Known rows, with every step that occurs:
J/R/D/V/P/B/S: [-1.13  1.45 -2.73  1.94  0.79  3.58  1.27 -2.93 -0.25 -3.57 -3.40 -2.67
 -4.36 -0.87  3.39  1.92 -3.28 -0.39 -2.55  2.49 -0.52  1.39]
P/V/J/R: [-2.77  1.59  1.15  4.45  1.45 -0.79  1.24 -0.63 -4.84 -0.40  1.43 -1.76
 -2.11 -1.50  0.82  0.67 -1.94 -0.12  1.87 -2.74 -1.70 -1.91]
D/N: [ 1.74  0.12  0.52  0.52 -0.06 -1.15  0.40  0.59 -1.15 -0.47 -0.40 -0.19
  0.19  4.20  1.46 -0.94  0.72  0.58  0.69  1.07  0.34  0.63]
M/V/P/B/D/N: [-4.17  3.75  3.14 -7.53  2.29  1.95  0.68 -3.93  1.27 -3.95 -2.21  1.97
 -0.26  0.04  3.11  2.85  0.56  0.45 -4.20  3.31  4.47 -1.05]
N/D/V/J: [-0.77  0.40 -2.61  1.42 -0.30 -3.14  3.45  1.33 -3.12  2.31  2.19  0.96
  1.26 -3.57  3.40  2.01 -0.86  2.01 -1.30 -0.31 -3.05 -0.49]
S/N: [ 0.52  0.39  1.10  0.40 -2.18 -0.26  2.64  1.21 -0.47 -0.68  3.16  0.24
 -0.32  0.22  0.79  2.43  0.69 -0.70 -0.33 -0.71 -1.33  3.54]
P/B/D/V/J: [-1.88  2.01  1.51 -3.28  3.19  1.13 -0.02 -1.26  0.14 -2.48 -0.13  1.75
  0.54 -4.59  4.13  1.56 -1.61 -0.36 -2.91 -1.06 -2.64 -0.74]
B/S/N/D: [ 4.02 -1.01 -1.19 -0.03 -2.62 -1.11  5.84  2.98  0.79 -1.18  3.22 -2.58
 -0.59  0.02  1.70  4.08  0.85  1.36 -3.39  0.12 -2.69  8.41]
S/N/D/V/P/B: [-0.89  0.91 -0.98 -2.58 -1.44  2.40  4.29 -1.81 -0.33 -2.80  0.99  1.94
  0.41 -2.52  6.00  5.26 -0.25  0.07 -4.56 -0.35 -0.06  3.01]
B/S/N: [ 2.54  0.52  0.31  1.73 -2.48  0.47  3.46  1.61  0.97 -2.52  2.65 -2.61
 -0.69  0.18  0.85  3.07  0.84  0.28 -2.02 -0.50 -2.41  7.39]
S/N/D/V: [ 2.43  0.20 -0.87  1.49 -2.93 -3.10  5.12  0.78 -3.13 -0.49  3.34  2.06
  0.14 -2.54  3.18  3.57  0.71  1.24 -1.58 -1.03 -2.09  5.10]
M/V/P/B/D: [-5.80  3.41  2.75 -8.07  2.41  3.22  0.05 -4.29  2.92 -3.43 -1.72  1.79
 -0.54 -4.06  1.80  3.59  0.09 -0.52 -4.93  2.09  4.50 -1.64]
P/V/J/R/D/B/S: [-0.30  2.60  0.48  3.85  1.76 -2.27  3.28  0.07 -3.11 -1.21  2.64 -7.35
 -4.54 -0.96  3.09  0.88 -3.52  0.22 -0.18  0.64 -2.91  1.94]
V/P/B/S/N/D: [ 1.15 -0.28 -0.83 -3.99 -0.96  4.38  4.86  0.27  3.39 -3.54  0.86 -2.73
 -0.23 -0.13  4.66  5.97  0.00 -0.02 -6.80  0.74 -0.53  6.47]
M/V/J/R: [-5.52  3.52 -0.17  0.45 -0.66 -1.40  3.17  0.40 -3.49  2.38  2.20  0.37
 -2.04 -3.29  0.04  2.47 -0.74  1.31  2.53  1.41  1.25 -2.81]
N/D: [ 1.66 -1.44 -1.31 -1.49 -0.75 -1.53  2.36  1.05  0.02  1.16  0.78  0.16
  0.17  0.07  1.04  0.98 -0.12  1.32 -1.69  0.43 -0.14  0.85]
J/R: [-0.11  0.34 -0.93  0.31 -0.69  0.59  1.67  0.27 -2.31 -0.62 -0.49  0.11
 -2.33  0.99 -0.34  0.29 -1.31  0.78  2.86  0.17  0.46 -0.47]
N/D/B: [ 2.46  0.09 -0.89 -5.27 -0.73 -1.55  3.94  0.75 -0.49  0.18  1.77 -1.57
  0.57 -0.85  4.06  1.20 -0.83  2.13 -1.26  1.42  0.47  1.33]
J/R/D/N: [ 1.26 -0.41 -1.16  2.19 -0.76 -2.41  1.95  0.90 -2.26  0.95 -0.89 -0.77
 -4.44  6.44  0.63 -1.28 -1.51  0.52  2.13  3.20  0.19 -0.07]
M/V/P/B: [-5.79  3.59  1.44 -4.41  1.66  3.64 -0.32 -3.74  1.87 -1.65 -1.34  1.19
  0.05 -3.67  1.98  3.25  0.31 -0.55 -3.48  1.81  4.34 -2.43]
P/B/S/N: [ 2.44  0.59  1.06 -1.69 -0.36  3.95  1.39  1.00  3.23 -4.08  0.94 -2.97
 -0.93 -0.50  2.59  3.03  0.69 -1.28 -3.44 -0.67 -2.34  7.74]

Rows:
[-3.26  1.55 -1.87  0.53  1.08  2.86  0.55 -3.78 -1.02 -1.66 -3.04  0.60
 -4.29 -0.69  3.61  1.49 -3.16 -0.87 -1.00  2.04  1.34 -2.14]  J/R/D/V/P/B
[-2.62  2.58  1.05  2.28  1.72 -2.92  2.52 -0.70 -4.10  0.42  2.75 -4.37
 -4.36 -1.08  2.92  0.59 -3.50 -0.47  1.45  0.19 -1.46 -1.82]  P/V/J/R/D/B
[-3.41  1.28 -2.67  3.83 -0.81 -0.77  2.68 -2.88 -3.51  0.09 -1.38  0.92
 -3.88 -0.05  1.42  1.55 -2.93  0.25  1.11  2.32  0.72 -2.50]  J/R/D/V/P
[-2.49  2.14 -1.92  3.75 -0.52 -0.92  2.45  0.01 -5.65  0.88  0.70  0.94
 -1.36 -2.43  2.31  0.73 -2.10  1.65  3.39 -0.63 -2.14 -2.26]  D/V/J/R
[-2.76  0.76  0.09 -4.13  1.55  5.59 -0.94 -2.52  2.86 -2.36 -2.55 -0.25
  0.26 -0.10  2.86  1.79 -0.89 -1.46 -3.17  0.47  2.29 -1.97]  V/P/B
[ 4.39  0.23 -1.90 -3.69 -0.46 -1.13  4.72  1.75  0.32 -1.47  1.36 -4.94
  0.13 -0.89  4.35  1.69 -0.60  2.98 -2.68  1.97 -0.94  5.00]  N/D/B/S
[-2.80  1.71  0.61 -1.83  1.12  0.10  1.85 -3.92 -1.49 -3.19 -1.46  2.75
  0.49 -2.73  2.38  2.50 -1.37  1.28 -2.07  0.40  0.79 -1.27]  B/D/V/P
[-1.65  2.38  0.23 -4.41 -1.33  2.42  5.58 -0.66  2.77 -2.99  1.87 -1.70
 -0.51 -3.80  3.79  7.15  1.11  0.54 -6.85  2.19  1.71  5.92]  M/V/P/B/S/N/D
[ 0.01  2.50 -0.11  0.47 -0.37  4.46  2.76 -2.10  0.87 -5.45 -0.21 -1.12
  0.01 -2.98  5.10  4.66 -0.29 -0.46 -4.23 -0.42 -1.10  5.86]  D/V/P/B/S/N
[-2.74  1.02 -1.44  4.72  0.44 -3.56  1.03  0.21 -1.89  3.20  1.92  0.06
 -1.48 -2.40  1.73  0.73 -1.63 -0.52 -0.30  1.62 -3.48 -1.76]  R/D/V/J
[-0.85  1.04  2.27 -7.06  2.56  3.67  0.25 -2.78  2.43 -4.44 -3.15  0.65
 -0.06  3.86  4.24  1.39 -0.61 -0.21 -4.19  1.42  2.20 -0.56]  V/P/B/D/N
[-2.86  0.87  1.77 -7.35  2.57  4.98 -0.13 -3.07  3.80 -4.17 -2.65  1.05
 -0.31 -0.51  2.67  2.27 -1.40 -0.98 -4.53  0.72  1.98 -1.08]  V/P/B/D
[-6.21  3.42  0.58 -1.21 -0.02  0.15  1.52 -2.89 -0.46  0.45  0.36  1.16
  0.19 -3.17  0.05  3.23  0.71  0.59 -1.49  2.25  4.43 -2.55]  M/V/P
[ 1.30  1.09 -2.22  1.83 -2.88 -0.38  6.80 -0.67 -1.68 -2.65  1.92 -1.03
  0.21 -2.15  4.20  5.59 -0.16  2.07 -4.19  0.37 -1.79  6.37]  B/S/N/D/V/P
[ 4.74  0.57 -0.81 -0.40 -1.13  1.14  3.81  0.83  0.56 -4.18  1.44 -1.28
 -0.11 -3.43  4.88  3.88  0.58  0.81 -4.70 -0.93 -3.58  8.93]  P/B/S/N/D/V
[-0.29  0.87 -1.43  1.88 -2.66 -3.62  5.90  2.02 -3.34  1.79  5.39  1.25
  0.65 -3.30  4.32  4.72  0.07  1.37 -1.38 -0.71 -4.01  3.14]  S/N/D/V/J
[ 0.78  1.61  1.56 -4.32  2.56  1.45 -1.12 -2.87  0.59 -4.53 -2.23  2.38
 -0.30 -3.76  3.11  0.36 -0.90 -0.19 -2.71 -1.05 -0.84  1.23]  P/B/D/V
[ 2.81  0.34 -0.07 -4.67 -2.86 -1.79  6.38  1.89 -0.47 -0.62  4.99 -1.09
  0.01 -0.58  4.86  3.64  0.08  1.70 -1.54  0.76 -0.45  5.01]  S/N/D/B
[ 2.07  1.09 -2.86  3.59 -3.37 -2.02  8.54  3.04 -5.02 -0.41  4.19 -1.68
 -1.71 -2.51  4.14  4.70 -1.34  2.93 -0.36 -0.13 -5.04  6.16]  B/S/N/D/V/J/R
[-5.14  4.28 -0.76 -1.43 -0.68 -3.38  4.30  0.35 -2.58  3.68  3.96 -2.10
 -4.21 -2.91  2.36  2.05 -2.02  1.39  2.01  4.47  1.13 -2.55]  M/V/J/R/D/B
[-0.14  0.75 -2.03  4.50 -0.65 -2.71  1.44 -0.66 -4.03  0.41 -0.41  0.62
 -4.16 -0.51  0.48 -0.44 -2.61  0.48  2.51  1.37 -1.24 -0.51]  J/R/D/V
[-0.88  0.94 -3.33  2.01 -1.28 -2.65  4.90  1.26 -5.80  1.94  1.35  0.89
 -1.09 -2.64  3.25  2.04 -2.13  2.81  1.61  0.18 -2.60 -1.18]  N/D/V/J/R
[-2.15  1.31 -1.89 -1.11 -0.20 -1.61  3.88  1.29 -1.99  2.94  2.74 -3.39
 -4.08  0.87  3.25  0.68 -3.29  0.78  2.11  3.05 -1.23 -2.07]  V/J/R/D/B
